Each row comes from the steps of one path. Every step used is in the known rows, and no mark comes twice. Write the path behind each row, first mark first.
Known rows
dilip -> mulu -> rinam -> zonik: [ 2.27 -1.61 -0.41 -0.04 -1.93 -0.14 -0.64  0.45  2.23 -4.84  0.48 -1.05
 -2.26 -1.81  0.70  0.16  2.76 -0.08  0.24 -3.62 -0.90]
zonik -> kuvaru -> zetu -> rinam: [ 1.53  1.26 -0.92  0.11  2.61 -0.54 -2.33  4.51 -2.04  0.74  1.99  0.79
  1.74  0.35  0.04 -0.32  1.97 -3.00  0.24 -1.19  1.38]
mulu -> rinam -> zetu -> dilip: [ 2.16 -0.24 -0.78 -1.17 -3.02 -1.98 -0.30 -0.34 -0.70 -6.94  1.59 -1.13
  1.27 -1.52 -0.97  1.54  1.63 -0.44  0.62 -2.18 -0.22]
zonik -> rinam -> zetu -> dilip: [ 0.75  1.98 -1.58 -0.81 -0.38 -1.18 -1.89  0.82 -2.35 -2.41  1.94 -0.04
  1.05 -0.44 -1.08  2.23  2.42 -3.15  0.49  1.78  0.40]
zonik -> dilip -> mulu: [ 3.04  1.60 -1.85  0.44 -0.74  0.56 -0.81  4.37  0.99  0.02  0.19  0.69
 -1.80 -0.56  1.36  1.59  3.19 -2.31  0.16  0.04 -0.15]
zetu -> dilip -> mulu -> rinam -> zonik -> kuvaru: [ 3.71  0.48 -1.74 -1.08 -3.71 -0.65 -0.59  1.80  1.26 -3.16  2.14  0.08
 -1.17 -0.91  0.15  0.54  2.89 -1.15  0.22 -2.30 -2.57]
dilip -> mulu -> rinam -> zonik -> kuvaru: [ 2.72 -1.22 -0.51 -0.21 -1.14  0.01 -0.97  1.15  2.15 -4.33  0.64 -0.91
 -2.30 -1.58  0.90  0.58  3.00 -0.48  0.23 -4.51 -0.70]
zetu -> rinam -> zonik: [ 0.37 -1.76  0.31  1.26 -1.15 -1.12 -0.71 -1.45 -0.68 -3.50  2.31 -0.47
  1.85 -0.30 -2.50 -1.90  1.16 -1.28  0.60  1.36  1.12]
mulu -> rinam -> zonik -> dilip -> zetu: [ 2.83 -1.17 -0.92 -2.10 -2.41 -1.13 -0.11 -0.25 -0.58 -5.65  0.23 -1.20
 -0.31 -1.49 -1.61  0.62  2.47 -1.05  2.68 -1.36  0.15]
rinam -> zetu: [-0.20  0.22 -0.37  0.68  1.25 -0.45 -1.72 -0.49  0.39 -3.88  0.75  0.15
  1.60 -0.37 -2.14  1.32  1.48 -0.55  0.25 -1.87  0.61]
mulu -> rinam: [ 1.67 -0.49 -0.89 -0.15 -2.00 -1.56  0.17  0.03 -0.89 -4.88  1.00 -1.91
 -0.45 -1.98  0.47  0.52  1.54 -0.85  0.65 -1.88  0.48]
kuvaru -> zonik -> rinam -> zetu -> dilip -> mulu: [ 1.19  0.11 -1.49 -0.94 -0.97 -0.76 -1.60  2.86 -1.36 -0.09  2.01  0.44
 -0.40 -0.79 -3.64  3.57  3.60 -4.13  0.57  2.48 -0.34]
kuvaru -> zetu -> dilip -> mulu: [ 1.87  1.01 -1.70 -0.96 -1.63 -0.62 -1.57  4.54 -0.69  0.06  1.65  1.48
  0.39 -0.36  0.13 -1.25  2.45 -1.65 -0.02  0.82 -1.90]
zetu -> rinam: [ 0.59 -0.47 -0.24  1.92 -1.52 -1.43 -0.86  0.76 -1.61 -2.22  2.72 -0.36
  1.74 -0.27 -0.99 -1.58  0.97 -1.57 -0.57  1.47  1.40]
dilip -> mulu: [ 1.42 -0.02 -1.00  1.33 -0.60  0.49 -1.37  2.32  2.20 -1.13  0.71  0.03
 -2.40 -0.91  1.16 -0.13  2.61 -0.59 -0.93 -2.62 -0.95]
zetu -> dilip -> mulu: [ 2.68  1.17 -1.99  0.10 -3.65 -0.32 -0.73  2.47  1.32 -1.06  2.18  0.75
 -1.24 -0.53  0.26 -0.08  2.57 -1.14 -0.69 -0.71 -2.84]
zonik -> rinam: [ 0.29  1.69 -1.65  0.25  0.62 -0.77 -1.35  1.26 -2.54 -0.35  1.31 -0.79
 -0.65 -0.83  0.43  1.23  2.34 -3.53  0.49  2.19  1.11]
dilip -> zetu -> rinam -> zonik: [ 1.42 -1.20 -0.46 -1.44 -2.17 -0.86 -2.22  1.13 -1.43 -2.85  1.74  0.85
  1.28  0.65 -4.54 -2.54  2.12 -0.64  1.87 -0.52 -0.09]

Write each row's path
[ 1.15  1.81 -1.53 -0.71 -0.74 -0.94 -2.06  1.47 -1.61 -2.57  1.93  0.03
  0.39 -0.49 -0.60  2.19  2.80 -2.89  0.11  1.14  0.08] => zonik -> rinam -> zetu -> dilip -> mulu
[ 2.28  0.11 -1.34 -1.77 -2.27 -0.87 -1.19  3.26 -0.55 -1.90  1.48  0.82
  0.55 -0.79 -0.33 -1.11  2.52 -1.34  0.70  0.32 -1.92] => kuvaru -> zetu -> dilip -> mulu -> rinam -> zonik
[ 0.81 -0.43 -0.66  0.00  2.73  0.53 -1.19 -1.27  1.13 -1.71  0.44 -0.19
 -0.20 -0.23 -2.03  0.46  2.33 -1.83  1.95 -2.52  0.17] => rinam -> zonik -> kuvaru
[ 3.32  0.02 -1.64 -0.86 -4.61 -0.78 -0.24  1.11  1.32 -3.60  2.02 -0.03
 -1.20 -1.16 -0.01  0.05  2.69 -0.77  0.15 -1.41 -2.80] => zetu -> dilip -> mulu -> rinam -> zonik
[ 2.45 -1.07 -0.72 -1.11 -1.90 -1.11  0.46 -0.89 -0.22 -5.59  0.29 -1.57
 -0.31 -1.84 -0.71  1.12  2.17 -1.29  2.19 -0.86  0.42] => mulu -> rinam -> zonik -> dilip
[ 2.07 -1.20 -0.52 -0.98 -0.40 -0.97 -0.16 -1.19 -0.08 -5.40  0.69 -1.75
 -0.30 -1.62 -0.70  0.85  2.05 -1.17  1.91 -3.18  0.54] => mulu -> rinam -> zonik -> kuvaru
[ 2.61 -0.84 -0.83 -1.88 -1.27 -1.30 -0.36 -0.12 -0.69 -5.08  1.17 -1.14
  0.41 -1.43 -0.81  0.51  2.22 -1.42  1.99 -2.29 -0.19] => mulu -> rinam -> zonik -> kuvaru -> zetu -> dilip
[ 1.95 -0.56 -0.94 -0.25  0.09  0.68 -0.62  0.08  1.90 -2.02 -0.19  0.25
 -1.21 -0.67 -1.29  0.74  3.03 -1.62  1.85 -0.25 -0.44] => rinam -> zonik -> dilip -> mulu
[ 0.74 -0.42 -0.63 -0.69  3.08  0.37 -1.63  0.04  0.35 -1.14  0.36  0.32
  0.53 -0.14 -1.96 -0.10  2.38 -2.07  2.13 -1.77  0.24] => rinam -> zonik -> kuvaru -> zetu
[ 0.78  0.29 -1.61 -0.95 -0.66 -1.06 -1.33  2.24 -2.08  0.06  2.10  0.35
  0.26 -0.70 -4.19  3.60  3.20 -4.37  0.90  3.15  0.07] => kuvaru -> zonik -> rinam -> zetu -> dilip
[ 2.54  2.07 -1.84 -0.80  1.64 -0.02 -2.28  5.26 -0.59  1.29  1.65  1.36
  0.23  0.25  0.62  0.41  2.77 -2.78  0.20 -2.30 -0.70] => zonik -> kuvaru -> zetu -> dilip -> mulu
[ 1.55  0.68 -0.98 -0.19 -1.47 -0.49 -1.73  0.87  1.36 -4.00  1.68  0.98
  1.05 -0.19 -1.79  1.34  2.13 -0.43 -0.37 -1.99 -1.48] => rinam -> zetu -> dilip -> mulu
[ 1.32 -0.10 -0.99 -1.09  1.94  0.18 -1.45  0.28  0.25 -1.19  0.84  0.59
  0.69 -0.05 -2.17 -0.07  2.51 -2.16  2.15 -1.38 -0.57] => rinam -> zonik -> kuvaru -> zetu -> dilip
[ 0.43 -0.11 -0.40  0.35 -0.22 -1.40 -1.70  3.36 -2.70 -0.73  2.05  0.63
  2.52 -0.18 -0.68 -2.30  1.26 -1.95  0.06  2.33  1.01] => kuvaru -> zetu -> rinam
[ 0.16 -0.08 -1.28 -0.54  0.50 -0.86 -1.49  2.03 -1.99  0.07  1.58  0.02
  0.06 -0.81 -3.99  3.60  3.14 -4.29  0.98  2.70  0.83] => kuvaru -> zonik -> rinam -> zetu
[ 1.37 -0.70 -0.36 -0.40 -0.48 -0.86 -1.72  3.32 -1.57 -1.34  1.53  1.02
  1.91 -0.20 -1.02 -1.82  2.14 -2.00  0.75  2.28  0.64] => kuvaru -> zetu -> rinam -> zonik -> dilip -> mulu
[ 1.47 -0.37 -0.83 -0.98 -2.39 -1.04 -2.31  2.68 -2.06 -1.96  2.04  0.92
  1.18  0.70 -3.46 -2.44  1.97 -0.82  1.05 -0.39  0.03] => dilip -> zetu -> rinam
